What can hang from each mark
Q600: Q684
Q115: Q684 Q858
Q13: Q434 Q684
Q434: Q600 Q973
Q858: Q13 Q115 Q813
Q973: Q434
Q684: Q13 Q115 Q973

Every row comes from one small tree of marks. The marks that hang from a mark follow it in brackets, in the order of their numbers. Every link used is in the known rows. Which tree was each row made from?
Known rows
Q858(Q13(Q434(Q600)) Q115 Q813): [ 1.56 -3.33 -1.44 -2.03  3.60  0.61 -3.90 -0.61 -1.40  0.46  3.54  2.19
 -1.44 -0.31 -0.35 -5.23 -3.81  1.66  0.08  5.56  0.39]
Q858(Q13 Q115): [ 0.36 -3.27 -2.97 -1.25  1.69 -1.89 -1.50 -2.23 -1.85 -0.09  0.34  1.97
 -1.28  3.62  0.21 -4.14 -1.34  0.49  1.02  2.55  0.93]
Q600(Q684(Q115(Q858(Q813)) Q973(Q434))): [-0.21 -3.56 -1.62 -0.59  2.43  3.55  0.69 -3.36  1.68  0.64 -0.19 -0.86
  1.34 -2.39 -6.46 -3.19 -1.07  1.82 -1.52  6.03  2.21]
Q858(Q13(Q434(Q973) Q684) Q115 Q813): [ 3.19 -5.01 -2.54  0.11  5.23 -0.99  0.66 -0.44  0.14  1.47  2.53  0.43
 -0.62  1.52 -4.12 -6.02 -5.75  0.80 -2.47  5.83  0.66]
Q858(Q115 Q813): [ 1.43 -2.95 -1.41  0.63  2.15  0.61 -1.54 -2.20 -0.71 -1.18  0.29  1.52
 -1.22  1.29 -1.71 -4.04 -0.21  0.63  0.87  2.27 -0.70]
Q13(Q434 Q684): [ 0.46 -0.96  1.45 -0.34  2.61  0.50  1.55  2.70  0.29  0.09  2.83 -1.08
  1.63 -1.68 -1.74 -0.59 -3.43 -0.14 -3.65  0.32  2.59]
Q13(Q684(Q115 Q973(Q434))): [-0.57 -1.47 -1.66  0.13  1.34 -0.13  2.79 -1.19 -0.73  1.00  1.22 -1.79
  0.50 -1.24 -6.70  0.03 -0.66 -0.47 -0.93  4.77  3.92]
Q115(Q684(Q13 Q973) Q858(Q813)): [-1.06 -6.29  2.07  1.32  5.57  1.68  3.00 -2.21  5.00 -0.55  0.50 -2.55
  2.97 -0.61 -3.07 -0.73 -1.50  1.49  1.83  7.34  2.17]
Q858(Q13(Q684)): [ 0.90 -1.96 -1.29 -0.33  3.14 -1.71  1.16 -0.42  0.06  1.08  1.32 -1.31
  0.43  1.24 -0.04 -2.27 -1.61  0.42 -1.65  1.77  2.64]
Q115(Q684(Q973) Q858(Q13(Q434))): [-2.27 -5.05  1.25 -1.75  5.18  2.63  1.50 -0.44  3.41  0.26  1.16 -1.22
  4.23  0.85 -1.82 -2.43 -5.00  0.81 -1.66  5.64  3.54]
Q434(Q600(Q684) Q973): [ 2.02  1.55 -0.35 -1.59  1.13 -1.99  0.06  0.25 -0.43  1.58 -0.03 -1.10
  0.32 -3.60  0.09  1.19 -1.50  2.07  0.40  3.18  0.43]
Q684(Q13(Q434(Q600)) Q115(Q858) Q973): [-1.03 -3.37  2.16 -3.85  2.12  0.00  1.39 -0.26  0.79  1.24  1.29 -0.54
  1.99 -3.71 -3.48  1.77 -3.87  1.52  1.10  7.51  3.92]
Q115(Q858(Q13(Q434(Q600)) Q813)): [ 1.41 -2.99  1.53 -3.09  4.28  2.79 -2.77  0.60  2.26  1.16  2.66  0.42
  1.24 -2.10  1.02 -3.56 -4.55  1.26 -1.77  5.35  0.67]
Q600(Q684(Q973)): [-1.05 -0.34 -1.90  0.10  0.65  0.26  1.76 -2.36 -0.12 -0.18 -1.25 -0.61
  1.02 -1.31 -2.73 -0.48  0.27  2.89 -0.03  1.73  1.35]
Q434(Q600(Q684(Q973))): [-0.38  0.89 -0.72 -1.52  1.24 -0.47  0.57 -1.71 -0.82  0.06 -0.20 -0.94
  1.01 -3.75 -1.00  1.04  0.13  3.32  1.28  3.39  2.06]
Q973(Q434(Q600(Q684(Q13 Q115)))): [ 0.05 -1.36 -1.00 -1.93  0.02 -2.45 -0.81  0.37 -2.00  1.56  3.58 -0.76
 -1.15 -4.11 -2.47  1.63 -0.67  1.54  1.25  6.03  3.92]
Q858(Q13 Q115(Q684(Q973(Q434))) Q813): [-1.04 -5.97 -3.56  1.66  4.68  1.30 -0.44 -3.32  0.62 -0.32  2.56  0.17
 -0.36  3.01 -4.79 -5.27 -1.46  0.72  1.40  8.50  1.72]
Q115(Q684 Q858): [-0.68 -3.11  3.38 -1.08  4.53  1.99  0.98  0.30  3.18 -0.96  0.17 -1.82
  3.99 -0.01  1.00 -0.38 -1.87 -0.83 -0.75  2.07  2.99]
Q434(Q600(Q684(Q115)) Q973): [ 2.17  0.83 -1.10 -2.53  0.97 -2.32 -0.26 -1.40 -1.40  2.18 -0.59 -1.26
  0.03 -4.23 -1.89  0.57 -1.60  1.78  0.64  4.28  1.89]
Q115(Q858(Q13(Q434(Q600)))): [ 0.45 -1.94  1.89 -4.44  3.12  1.19 -1.93  1.72  1.15  1.19  2.27  0.56
  1.99 -1.27  2.16 -1.52 -4.56  0.49 -1.67  3.96  2.06]
Q600(Q684): [ 0.03 -0.04 -0.84 -0.34  0.61 -0.13 -0.01 -0.54 -0.43 -0.11  0.08 -0.39
  0.55 -1.25 -0.21 -0.90 -0.20  1.90 -1.10 -0.25  1.31]
Q434(Q973): [ 1.28  0.29 -0.72  0.32 -0.15 -1.29  1.26  0.21  0.62  1.37 -1.05 -0.49
 -0.36  0.03 -1.41  0.57 -1.27 -0.22  0.35  1.85 -1.60]
Q858(Q13(Q434) Q115(Q684) Q813): [ 0.04 -6.20 -1.16  0.16  5.66  1.65 -2.11 -1.11  0.56 -0.37  3.66  0.87
  0.54  2.02 -1.70 -6.34 -4.44  0.74 -0.95  5.15  1.76]
Q115(Q684 Q858(Q13 Q813)): [ 0.40 -5.56  1.24 -0.42  6.36  2.69 -0.67 -1.97  4.32  0.25  0.99 -1.58
  2.63  1.09  0.72 -4.54 -2.49  0.46 -0.88  4.93  1.67]

Which tree is each row?
[ 1.31 -4.18  0.66 -0.73  5.28  2.15  2.88 -3.76  2.53  0.38 -1.19 -2.28
  2.76 -1.69 -5.33 -2.66 -1.56  0.87 -1.34  5.22  3.30] => Q13(Q684(Q115(Q858(Q813)) Q973))
[-0.87  1.04 -0.51 -0.62 -0.29  0.38  0.02  0.56 -0.66  0.51  1.69 -0.26
 -0.31 -2.32 -2.46  2.33  0.26  0.30  1.67  5.20  0.89] => Q684(Q973(Q434(Q600)))
[ 2.72 -1.10 -1.16 -1.08  2.43  0.16 -1.91  0.66  1.02  2.97  2.61  0.07
 -1.14 -2.04 -1.03 -2.42 -4.56  1.34 -0.60  6.39 -1.77] => Q858(Q13(Q434(Q600 Q973)) Q813)
[ 1.50 -1.31  0.55 -2.18  0.35 -2.91  0.47  1.52 -0.84  2.99  2.37 -0.66
 -0.76 -3.77 -3.22  2.37 -4.34  0.64  1.27  6.73  1.42] => Q684(Q13(Q434(Q600 Q973)) Q115)
[ 0.35 -3.52 -0.70 -3.22  2.33  0.18 -0.71 -2.61  0.68  1.63 -0.87  0.00
  1.13  1.40 -0.35 -3.19 -2.17 -0.22 -0.74  3.28  2.63] => Q684(Q115(Q858(Q13)))
[-1.35 -4.37  1.40  1.15  4.78  4.41  1.47 -0.93  4.42 -0.66  1.16 -1.93
  2.93 -0.67 -4.18 -1.71 -1.41 -0.33 -0.41  6.60  1.61] => Q115(Q684(Q973(Q434)) Q858(Q813))
[-0.55 -2.64 -2.87 -3.13  2.82 -0.93 -1.23 -1.90 -2.60  0.28  1.94  1.76
  0.23 -0.88 -2.03 -3.44 -3.66  3.94  0.16  6.04  3.26] => Q858(Q13(Q434(Q600(Q684(Q973)))) Q115)
[ 0.15 -0.51  0.86 -2.44  2.96 -0.05  1.77 -0.11 -1.11  1.11  2.13 -1.70
  1.95 -4.53 -4.52  0.80 -3.31  1.21 -1.03  5.14  4.96] => Q13(Q434(Q600) Q684(Q115 Q973))
[ 1.97 -3.59  0.60 -2.34  4.88 -0.41  2.54  1.91  2.65  2.20  1.32 -1.33
  2.64  0.31 -1.63 -2.54 -6.42 -0.38 -4.22  4.36  2.10] => Q115(Q858(Q13(Q434(Q973) Q684)))
[-1.77 -3.15 -0.79 -0.33 -0.23 -0.86  2.08 -0.99 -0.32  1.37  1.35 -0.20
 -0.06 -1.46 -5.93  0.79 -2.73  1.46  0.85  5.12  2.47] => Q684(Q13(Q434) Q115 Q973)
[-0.22  0.20 -1.30 -2.44  1.06 -0.71  0.12 -3.30 -1.78  0.95 -0.69 -1.15
  0.68 -4.31 -2.94  0.43 -0.04  3.25  1.33  4.49  3.63] => Q434(Q600(Q684(Q115 Q973)))
[-1.55 -0.33 -2.55  0.74 -0.29  0.87  1.39 -0.64 -0.28  0.15  0.69 -0.54
  0.18 -1.30 -4.31 -0.07  0.03  1.79 -0.76  3.01  1.26] => Q600(Q684(Q973(Q434)))
[-1.87 -2.57 -0.97  0.17  0.60 -0.67  2.55  0.10  0.28  0.41  1.69 -0.32
  0.78 -2.31 -4.19  0.43 -2.76  3.57 -0.49  3.77  2.08] => Q600(Q684(Q13(Q434) Q973))
[ 0.68 -2.61 -1.58  0.24  1.92  2.00 -1.96 -0.19  1.14  1.28  2.72  0.78
 -0.83  0.31 -1.41 -4.36 -3.39  1.22 -2.27  2.91 -0.95] => Q858(Q13(Q434) Q813)
[-0.62 -1.23  0.47  0.14  2.50  0.75  3.47  0.93  0.60  0.09  1.59 -1.25
  2.01 -1.48 -4.30  0.01 -2.93  0.99 -2.56  2.39  2.76] => Q13(Q434 Q684(Q973))
[-1.71 -4.68  0.51 -1.20  5.21  1.30  1.90 -2.52  3.43  0.18 -0.63 -1.74
  3.72  1.74 -0.73 -2.13 -2.28  0.77  0.34  5.56  3.37] => Q115(Q684(Q973) Q858(Q13))
[-2.62 -5.61 -1.23  1.46  2.64 -1.66  2.37 -0.69 -0.08 -1.09  2.81 -0.32
  0.20  1.95 -5.11  0.05 -1.01  0.07  3.19  7.75  3.42] => Q858(Q115(Q684(Q13 Q973(Q434))))
[ 0.16 -6.33  0.09  1.70  4.79 -0.97  0.09 -1.70  1.04 -1.23  2.49 -0.36
 -0.10  1.13 -1.98 -2.68 -1.22  0.89  2.57  5.65  1.85] => Q858(Q115(Q684(Q13)) Q813)
[ 2.27 -2.73 -0.38 -2.16  5.01  0.34 -1.67 -0.52 -0.35  2.35  4.20 -1.18
  0.09 -3.44 -2.25 -3.75 -4.35  1.31 -2.44  5.97  3.61] => Q858(Q13(Q434(Q600) Q684(Q115)) Q813)
[ 0.35 -0.91  0.90 -4.03  1.99  1.00 -1.38  0.07 -0.48  0.71  1.51 -0.79
  1.67 -4.16 -1.29 -0.15 -1.54  0.58 -1.28  4.56  4.33] => Q973(Q434(Q600(Q684(Q115(Q858)))))
[-1.59 -6.72  2.84  0.75  5.54  3.03  2.64 -0.03  4.96 -0.42  2.36 -1.94
  3.64 -1.54 -4.11 -1.04 -4.20  1.57 -0.17  7.41  2.28] => Q115(Q684(Q13(Q434) Q973) Q858(Q813))
[-1.63 -4.47 -1.22 -1.35  1.04 -0.21  2.68 -1.83  0.81  0.93  0.50 -1.13
  1.29 -1.62 -5.96 -0.02 -1.44  1.74  0.31  6.79  4.22] => Q600(Q684(Q13 Q115(Q858) Q973(Q434)))
[-2.31 -3.34  1.70 -0.15  3.56  2.90  2.33  0.13  3.18 -0.75  0.90 -1.77
  3.58 -0.03 -3.18  0.26 -1.61 -0.89 -0.33  5.37  3.05] => Q115(Q684(Q973(Q434)) Q858)
[-1.16 -4.11 -0.72 -3.20  2.19  1.70  0.70 -2.28  1.02  1.72 -0.34  0.22
  2.05  0.46 -3.93 -3.18 -4.38  0.94 -1.56  5.33  2.91] => Q684(Q115(Q858(Q13(Q434))) Q973)
[-1.44 -5.65  1.21 -0.09  3.52 -1.21  0.49  1.52 -0.08 -1.21  3.90  0.41
  1.05  0.78 -1.98 -1.02 -4.03  0.22  0.70  4.50  3.59] => Q858(Q115(Q684(Q13(Q434))))
[ 2.28 -4.03  1.61 -1.17  5.28  1.86  1.18 -2.09  2.25  0.41 -0.01 -2.00
  2.39 -1.77 -2.94 -3.21 -1.94 -0.19 -2.40  3.22  3.23] => Q13(Q684(Q115(Q858(Q813))))
[-0.48 -5.77  0.69 -0.84  2.64  2.11  1.67 -1.94  2.58  0.99  0.89 -0.55
  1.27 -1.94 -6.32 -1.76 -3.71  1.70 -0.04  7.03  1.85] => Q684(Q13(Q434) Q115(Q858(Q813)) Q973)
[ 1.62  0.56 -0.20 -2.98  1.04 -0.99 -0.57  0.69 -1.51  2.36  1.39 -0.70
  0.56 -5.00 -3.03  0.13 -4.31  1.73 -1.36  4.40  2.07] => Q13(Q434(Q600(Q684(Q115)) Q973))
[ 0.72 -2.66 -1.28 -0.81  0.18 -2.56  1.88  0.31 -0.44  2.58  1.42 -0.81
 -0.20 -2.63 -5.08 -0.02 -4.46  2.01 -1.00  4.69  1.94] => Q600(Q684(Q13(Q434(Q973)) Q115))
[ 0.14 -0.34 -0.60 -1.35  1.97 -0.66  1.55 -0.45 -1.37  1.23  2.20 -2.11
  0.59 -3.67 -5.08  1.48 -0.74 -0.08  0.22  6.48  4.64] => Q13(Q684(Q115 Q973(Q434(Q600))))
[-0.70 -2.58 -0.47 -2.40  2.14  1.27  1.95 -3.90  0.75  0.18 -2.53 -1.01
  2.75 -1.73 -3.87 -1.55 -1.18  2.24 -0.60  3.38  3.69] => Q600(Q684(Q115(Q858) Q973))
[-1.68 -6.24  1.33  1.69  4.61  2.34  2.55 -0.62  4.68 -0.28  2.46 -2.20
  2.15 -0.58 -4.73 -0.36 -1.68  0.43  1.16  8.81  2.09] => Q115(Q684(Q13 Q973(Q434)) Q858(Q813))
